What can hang from each mark:
Y: B M N
B: Q Y
K: E U
M: Y
N: K Y
J: B
U: K

In the rows, zero is written as 128.
Known rows, with every way that one mark hangs from another:
Y(M): [156 125 136 109 148 137 118 110 133 181 151 115 126 173 102 137  73 124
 121  88]
J(B(Q)): [200  95 152  98 127 133 102 153 138 149 190 112 137 187 118 153 125  99
  93 104]
Y(B N): [152 129 149 112 127 124 121  85 131 146 133 117  86 178  97 128 194 108
 138  88]
B(Q Y(M N(K))): [127 126 166  73 141 123 122 109 171 131 186 115 113 175 155 104  95 121
  94  98]
N(K(E U) Y(B M)): [121 115 131 117  68 147 113 204 188  34 115 118 157 114 201 140 132 103
 142  91]
Y(B M): [155 136 145  96 169 140 118 105 164 153 149 126 124 168 123 141 105 103
 188  87]
M(Y(B)): [148 122 199 136 160 132 103 133 157 157 163 128 130 168  76 150 179 104
 158  71]
B(Y): [136 114 150 118 187 119 100 142 138 173 173 117 121 178  84 119 160 117
 112  71]
U(K(E)): [149 108 145 129 142  99 120 205 153  81 153 112 156 206 143 148 129 131
  72  85]
N(K): [140 111 122 143 138 141  83 142 120  77 133 110 157 181  60 139 147 118
  88  84]
Y(B M N(K(U))): [141 138 137 103 115 147 132  84 164  77 125 116 111 154 130 125 137 105
 166  91]
B(Q Y(M N(K(E)))): [119 120 170  72 141 120 121 124 179 120 176 112 111 172 181 107  88 124
  86 100]
K(E U): [131 107 127 129 155 123 131 216 170  92 105 105 120 155 139 159 142 133
 116  96]
Y(B(Q) M N(K(U))): [139 141 149  82 112 144 140  93 187  66 138 117 108 154 158 127 116 109
 157 109]
Y(M N): [154 126 140 105 106 130 132  67 117 187 139 108  93 174 111 120  95 129
  93  89]
M(Y(B N(K))): [139 123 199 141 126 134 103 110 146 121 151 121 119 170  80 137 199 103
 131  71]
N(K Y): [138 104 127 140  53 138  86 174 119  89 139 115 161 145 107 128 159 113
  72  84]
Y(B): [153 126 139 117 171 130 107 127 148 137 143 124 122 179  87 146 170 104
 166  85]
Y(B(Q) M N): [152 141 160  70 121 130 143  71 169 148 155 120  88 170 163 125 104 112
 153 107]

Rows:
[131 132 159  75 108 136 128  95 181  78 136 114 107 167 193 127  99 110
 135 105]
Y(B(Q) M N(K(E)))
[137 123 205 123 120 133 110 113 162 112 162 123 121 174  99 136 180 105
 128  84]
M(Y(B(Q) N(K)))
[130 119 208 121 123 129 110 129 169 106 154 120 117 172 126 141 177 107
 120  84]
M(Y(B(Q) N(K(E))))
[126 118 147 124 150 123 108 129 140 118 155 111 112 169  88 109 181 120
  98  74]
B(Y(N(K(U))))
[141 134 142 101 116 144 119  64 148  99 135 117 109 165 128 122 131 104
 149  86]
Y(B M N(K))
[189  95 162  89 153 128  98 156 153 151 210 116 135 182 129 137 139  95
 103  93]
J(B(Q Y))
[151 120 153 104  77 125 116 167 152 151 161 126 125 142 149 134 158 106
 128 100]
N(Y(B(Q)))
[153 126 154  89  75 133 125 151 164 163 165 127 129 136 175 131 112 106
 143 100]
N(Y(B(Q) M))
[128 128 164  78 142 125 130 123 183 113 182 114 113 164 155 107 103 124
 103 102]
B(Q Y(M N(K(U))))
[119 119 149 106 150 127 116 124 158 122 149 110 113 162 135 109 128 121
 106  75]
B(Y(M N(K(E U))))
[131 119 194 139 123 133 111 138 166  94 137 119 119 158 104 143 198 107
 138  74]
M(Y(B N(K(E U))))
[123 101 132 118  53 140  95 187 143  88 128 112 159 137 185 132  98 117
  75  85]
N(K(E) Y(M))
[132 107 133 130  97 126 105 119 111 101 115 100 109 181 107 127 159 128
  56  87]
Y(N(K(E)))
[140 137 151  80 113 141 128  74 172  90 146 117 109 169 157 122 108 107
 143 105]
Y(B(Q) M N(K))
[138 124 128 122  69 152 114 180 174  50 134 124 160 115 148 134 145 100
 154  90]
N(K(U) Y(B M))
[127 123 136 123 120 132 118 128 161  51 106 111 105 164 125 134 198 108
 136  90]
Y(B N(K(E U)))
[132 116 200 136 129 132 104 124 155 113 142 119 118 172 105 140 191 106
 126  71]
M(Y(B N(K(E))))
[180 100 164  80 123 134 104 129 151 134 206 112 128 178 148 125 118  96
  93  93]
J(B(Q Y(M N(K))))
[122 104 117 146 140 138 102 197 157  26 107 104 152 159 111 151 145 125
  98  90]
N(K(E U))
[152 138 157  73 164 137 130 111 187 140 163 126 121 170 154 142  82 107
 181 105]
Y(B(Q) M)
[134 125 137 107  64 149 120 184 190  40 142 124 158 116 172 134 129 101
 150 102]
N(K(U) Y(B(Q) M))
[140 128 134 128 119 137 118 112 152  61 119 114 106 166  93 130 207 104
 146  89]
Y(B N(K(U)))
[120 107 147 109  66 134  95 200 167  48 133 118 152 142 193 138 153 105
 101  97]
N(K(E) Y(B(Q)))
[153 123 143 102  81 135 118 145 146 168 154 126 129 135 156 130 127 105
 147  87]
N(Y(B M))
